Each row was made from one small tree. The marks that hang from a mark follow it in brackets, in the order of their numbers. Every link used is in the known rows. Write each row's tree.
Known rows
q_297(q_681(q_125) q_693(q_479 q_572(q_837))): [-17.1,   1.0,  29.1, -27.2,   9.6, -11.8,  47.0, -34.0,  13.8, -23.4,
  28.0,  21.7, -10.7,   3.7, -15.2,  26.0,  -4.9,  -8.1, -11.9,  -4.6,
   2.1]
q_285(q_681(q_125 q_297)): [-12.1,  11.3,   7.9, -11.1,   2.4,  11.6,  19.7,  -9.4,  25.6, -14.6,
   4.6, -53.7,  12.3,  13.1,  -6.0,  26.9,  -0.4,  11.0,  11.7,  14.2,
   8.6]
q_297(q_693): [ -6.7,   0.8,  -8.0,   3.8,   7.4, -21.3,  18.8,  -8.5,   7.2, -15.8,
   7.1,  -1.7,  -7.3,  -3.3, -15.7,   6.9,  -4.4,   6.3,  10.4,   1.7,
   5.0]
q_297(q_681(q_125) q_693(q_572)): [-22.0,   4.8,  17.4,  -9.9,   8.2, -30.5,  40.4, -15.6,  16.3, -23.8,
  11.2,   8.5, -10.5,   5.3,  -5.1,  20.6,  -4.0,   4.0,  -3.0,  -0.8,
   3.3]
q_572(q_693(q_297 q_479) q_837): [ -2.2, -10.5,  15.1, -21.4,  12.7,  -3.6,  36.4, -22.1, -10.3, -16.7,
  14.5,  19.2,  -1.6,  -0.1, -28.2,  14.1,  -1.8, -16.3,   0.3,  -1.3,
  -0.2]
q_693(q_479): [ -1.1,  -7.3,  20.2,  -3.9,  13.3, -14.4,   0.1, -21.5,  -1.0, -15.1,
  26.6,   4.6, -12.3,  -3.0, -15.3,   8.2,  -1.4,  -2.3,   4.8,   3.7,
   9.5]
q_479(q_693(q_572(q_681 q_837))): [ -2.1, -10.6,  43.8,  -1.4,  16.1,  40.6,  26.2, -25.8,  -2.4,  -5.9,
  11.0,  -5.9, -13.6,  11.1,  -4.6,  12.7,  -5.8, -25.0,   7.6,  -0.6,
 -10.0]
q_297(q_681): [-13.6,   3.2,  -1.6, -12.0,  19.7,  -9.1,  23.4,  -9.6,   5.6, -19.0,
   3.4,   1.8, -17.2,   1.7,   1.8,   9.2,   6.0,   6.9,   3.8,  -0.4,
   6.2]
q_681(q_125(q_837) q_297(q_693(q_479 q_572))): [ -6.1,  13.7,  42.2, -17.8,   6.6, -24.2,  15.7, -23.9,  17.7, -29.4,
  22.2, -21.9,  -1.0,   7.5, -22.6,  42.3, -11.8,   3.7,   8.7,   9.9,
  -0.1]
q_693(q_297 q_479 q_572(q_681(q_125(q_837)))): [-12.0,   0.0,  65.3,   4.2,  26.6,  -4.8,  21.3, -28.5,  10.1, -23.9,
  29.3,  11.5,  -9.0,  11.4, -24.5,  35.7,  -1.0, -10.5,  -9.2,   4.3,
   1.6]
q_125(q_681(q_297(q_693(q_572))) q_837): [ -6.8,  20.2,  40.8, -11.5,  25.5, -23.6,  19.4,  -5.5,  -3.3, -23.2,
  11.1, -45.2,  -7.1,   9.4, -19.6,  39.9,  -0.1,   4.6,  19.6,   3.2,
  -3.6]
q_572(q_681(q_297(q_693)) q_837): [  2.0,   6.4,  -5.9, -10.9,  19.7,  39.8,  45.7, -14.7,  12.2, -13.1,
   5.0, -26.7,  -2.0,   8.7, -23.6,  26.0,  -7.8,   2.7,  10.2,  -2.5,
  -4.5]
q_681(q_297): [ -2.3,   0.6,   5.5,  -6.8,  10.4,   1.5,   6.4,  -5.1,   0.0, -18.0,
   2.0, -32.2,  -5.4,   1.5, -10.7,  18.3,  -8.0,   9.0,  19.7,  11.1,
   0.9]
q_572(q_681(q_125) q_693): [  4.0,   9.5,   2.5,  -2.6,  18.2, -16.5,  32.7, -11.6,  19.3, -11.3,
   2.0, -20.8,  -7.3,  17.1, -13.4,  11.0,   4.7,   8.8,   4.0,  -7.9,
   3.6]
q_479(q_693(q_297 q_572(q_681(q_125(q_837))))): [-14.1,   3.3,  56.8,  10.0,  18.9,  17.0,  22.2, -28.1,   6.8, -17.3,
   0.5,   0.6, -11.7,  17.1,  -6.3,  29.5,  -6.6, -18.7,   0.4,  11.8,
  -3.1]
q_479(q_693(q_572(q_681(q_125)))): [ -6.1,  -3.5,  45.1,   9.8,  11.3,  15.7,  14.7, -27.8,   6.6,  -8.7,
   8.7, -10.8, -13.7,  15.2,   0.5,  15.7,  -8.7, -15.4,   5.0,   6.0,
  -1.7]
q_125(q_681(q_297)): [ -3.8,  10.0,  19.0,  -6.2,  23.1,  -5.1,   6.7,  -6.4, -10.5, -13.4,
   3.6, -48.3, -10.4,   6.8, -11.9,  24.9,  -0.6,   9.2,  17.4,   8.2,
   4.3]
q_693(q_297 q_479 q_572(q_681 q_837)): [ -9.1, -18.7,  57.3,  -0.6,  26.3,  27.0,  35.6, -28.0,  -7.6, -15.5,
  34.0,  22.0,  -7.2,   3.8, -29.4,  25.9,  -4.2, -23.2,  -7.8,  -1.2,
  -4.3]
q_681(q_297(q_693(q_479))): [ -2.4,   0.7,   1.5,  -4.3,   4.8, -12.8,  19.3, -20.6,   1.5, -19.5,
  20.6, -12.0,   0.2,  -1.9, -22.0,  27.1, -18.1,   2.3,  13.5,  10.9,
   9.1]
q_681(q_125 q_297(q_693(q_572))): [-10.2,   3.4,  23.3,  -6.0,  -1.1, -16.7,  21.0, -12.5,  12.8, -22.9,
   7.7, -27.7,   0.5,   5.1, -16.9,  29.5, -16.9,   7.6,  11.8,  10.9,
  -2.1]
q_125(q_837): [ -1.7,  11.5,  18.0, -12.2,  21.1, -13.8,  -0.6,  -5.0,  11.9, -22.5,
   4.0, -18.3, -15.1,   2.6,  -9.8,  11.4,  11.0,   9.3,  13.2,   0.7,
  -1.6]

Which tree is each row?
[-17.5, -16.7,  47.6,  13.2,   7.1,   6.2,  13.0, -21.2, -16.7, -13.9,
   3.4,  13.3,  -9.0,   2.5,  -3.5,  15.7, -14.4, -25.1,   8.3,  16.5,
  -2.1] -> q_479(q_693(q_297 q_572))
[ -6.3,  13.2,   5.3,  -2.1,  18.3, -14.3,  20.4,  -8.6,  -7.3, -14.8,
   4.3, -40.9,  -6.2,   4.6, -17.5,  27.5,  -6.5,   9.1,  17.5,   7.1,
   6.4] -> q_125(q_681(q_297(q_693)))
[ -4.8,  -6.7,   5.3, -19.2,  12.3,  -0.1,  38.8,  -8.4,  -7.1, -16.7,
  -3.9,   5.5,  -2.7,   1.9, -22.5,   9.7,   1.6,  -8.5,   5.8,  -2.0,
  -6.6] -> q_572(q_693(q_297) q_837)
[-23.6,  14.9,  14.9, -14.7,  22.5,  -9.9,  26.4, -15.9,  16.1, -29.6,
  -9.9,   8.1, -14.5,   8.2,  -5.7,  26.4,   7.4,   8.4,  -7.1,   8.3,
   5.3] -> q_693(q_297(q_681(q_125(q_837))))
[-13.3, -21.8,  58.7,  -9.8,  14.6,   9.5,  21.5, -24.5, -14.8, -19.5,
  30.9,  25.6,  -6.7,  -4.4, -27.1,  20.9,  -5.6, -23.7,  -3.3,   4.4,
  -5.1] -> q_693(q_297 q_479 q_572(q_837))
[-26.2,  -8.4,  51.6,  -7.5,  15.7, -18.5,  28.8, -29.6,  -1.4, -25.9,
  25.8,  31.5, -11.2,   2.8, -11.7,  30.1,  -5.8, -11.7, -13.8,   8.5,
   7.9] -> q_693(q_297(q_681(q_125)) q_479 q_572)
[  4.3,   2.8,   5.3, -14.5,  24.9,  49.7,  30.9, -12.4,   9.7, -12.0,
   4.5, -33.9,  -6.4,  10.3, -18.0,  23.0,  -1.6,   1.9,  10.5,  -1.5,
  -7.1] -> q_572(q_681(q_297) q_837)
[-13.8,  -7.8,  48.8,  -2.5,  21.5,  29.5,  35.2, -17.4,   7.3, -17.2,
   8.9,   2.7,  -8.5,  10.3, -21.9,  24.2,  -0.4, -10.0,  -7.3,   0.4,
 -10.5] -> q_693(q_297 q_572(q_681(q_125) q_837))
[ -0.2, -10.6,  49.0,   3.5,  21.7,   5.3,  19.9, -20.9,  -3.0, -15.1,
  38.7, -13.8,  -5.8,   6.8, -20.1,  30.1, -10.5, -10.2,   8.6,   1.8,
   1.5] -> q_693(q_479 q_572(q_681(q_297)))
[-16.5,  26.2,  -4.2, -20.9,  16.3, -27.9,  35.4, -17.6,  30.1, -28.3,
  -2.4,  -0.8, -13.4,   8.8,  -5.0,  24.1,   5.4,  15.4,  -2.8,  -0.2,
   6.9] -> q_297(q_681(q_125(q_837)) q_693)
[ -1.9,  24.8,  29.3, -17.1,  31.4,  -8.7,   4.0,  -6.3,  -1.9, -21.3,
   1.5, -55.1, -12.4,  11.0, -13.1,  33.0,   7.3,  11.7,  19.9,   5.8,
   0.1] -> q_125(q_681(q_297) q_837)
[ -5.6, -14.3,  46.0,  -9.2,   5.7,  25.1,  13.3, -23.5,  -9.4,  -9.7,
   8.4,  -1.8, -13.0,   3.5,  -2.3,   8.4,  -7.9, -24.8,  11.3,   4.9,
 -10.5] -> q_479(q_693(q_572(q_837)))
[ -2.9,  21.7,  20.6, -22.1,  13.0,  -4.4,   0.5, -11.4,  23.3, -26.8,
  -5.5, -44.9,  -7.7,  11.0, -10.6,  30.5,  -0.7,  18.1,  13.8,  12.1,
  -1.8] -> q_681(q_125(q_837) q_297)
[-19.8,  -1.9,  13.1,  -5.0,  12.3, -29.5,  43.6, -10.1,   3.8, -21.4,
  16.0,  13.3, -10.8,  -0.1,  -6.4,  16.8,  -3.9,  -1.4,   3.8,  -3.7,
   1.8] -> q_297(q_681 q_693(q_572))
[ -6.9,  11.2,  -4.3,  -7.3,   0.2, -10.6,  18.4, -14.4,  17.7, -21.5,
  -2.5, -29.7,  -0.5,   5.3, -16.2,  26.8, -14.3,  15.8,  10.9,  13.1,
   5.0] -> q_681(q_125 q_297(q_693))
[-15.8, -18.5,  46.2,  -7.8,  14.3,  14.7,  24.0,  -9.8, -11.1, -19.3,
   9.8,  10.8,  -7.5,  -2.8, -20.7,  15.0,  -1.8, -15.8,   2.6,   3.9,
 -12.6] -> q_693(q_297 q_572(q_837))
[-10.6,  22.9,  15.3, -20.2,   9.2,   7.8,  16.8,  -8.9,  33.5, -21.0,
   3.2, -59.3,  11.2,  16.7,  -6.7,  33.6,   6.8,  13.1,  13.4,  12.2,
   4.9] -> q_285(q_681(q_125(q_837) q_297))
[-13.1,  -3.9,   5.7, -11.6,  16.7, -33.7,  43.2, -20.0,  -8.4, -21.2,
  14.4,  27.9,  -6.2,   2.4, -14.4,  19.7,  -2.8,  -9.2,  -2.7,   1.5,
  11.7] -> q_572(q_693(q_297(q_681) q_479))
[-21.4, -16.4,  49.8, -19.4,  20.8,   9.8,  39.8, -28.1, -12.2, -23.2,
  28.3,  37.5, -11.1,  -2.0, -17.5,  26.7,  -2.9, -22.1, -10.4,   1.5,
  -1.8] -> q_693(q_297(q_681) q_479 q_572(q_837))
[-12.8,  -2.2,  -3.2, -28.1,  17.7,   1.0,  55.8, -10.5,  -5.1, -19.9,
  -6.2,  15.3,  -6.4,   4.5, -13.9,  14.6,   4.4,  -7.7,  -0.4,  -4.6,
  -3.2] -> q_572(q_693(q_297(q_681)) q_837)
[-14.2,  23.0,   6.2, -22.5,  16.1, -32.9,  33.0, -31.4,  27.3, -28.5,
  16.4,  12.6, -13.1,   7.2, -10.8,  28.8,   2.0,   7.8,  -8.3,   0.1,
  13.1] -> q_297(q_681(q_125(q_837)) q_693(q_479))
[ -7.3, -11.7,  33.1,   3.2,   6.1, -32.8,  20.1, -20.2,  -2.6, -18.1,
  37.6,  14.7,  -5.7,  -5.1, -22.4,  15.4, -10.1, -10.7,   5.7,   0.6,
   4.3] -> q_297(q_693(q_479 q_572))
[-21.0,  11.6,  26.6, -17.2,  22.8, -15.5,  23.6, -31.6,  12.0, -29.6,
  11.5,  22.9, -14.3,   5.8, -11.5,  31.8,   2.9,   0.5, -12.9,   9.1,
  12.8] -> q_693(q_297(q_681(q_125(q_837))) q_479)
[-15.1,   5.6,  20.9, -19.2,  -2.5,  17.0,  43.4, -12.7,  24.9, -16.1,
  13.6, -43.0,  18.3,  11.5, -16.3,  33.2,  -5.8,   0.0,   9.7,   7.9,
  -1.7] -> q_285(q_681(q_125 q_297(q_693(q_572(q_837)))))
[-14.4,  14.3,  -5.2,  -7.7,  -2.5,   2.1,  34.6, -11.7,  29.3, -15.6,
   6.0, -46.7,  17.1,  11.6, -12.0,  30.3,  -6.4,  11.0,  11.5,  13.7,
  11.1] -> q_285(q_681(q_125 q_297(q_693)))
[  7.3,  -6.2,  12.5, -29.2,  11.6,  -8.6,  28.4, -20.8,  -3.4, -13.5,
  20.3,   3.0,  -6.2,   1.1, -22.6,   6.4,   2.2, -11.6,   6.4,  -8.6,
  -1.0] -> q_572(q_693(q_479) q_837)
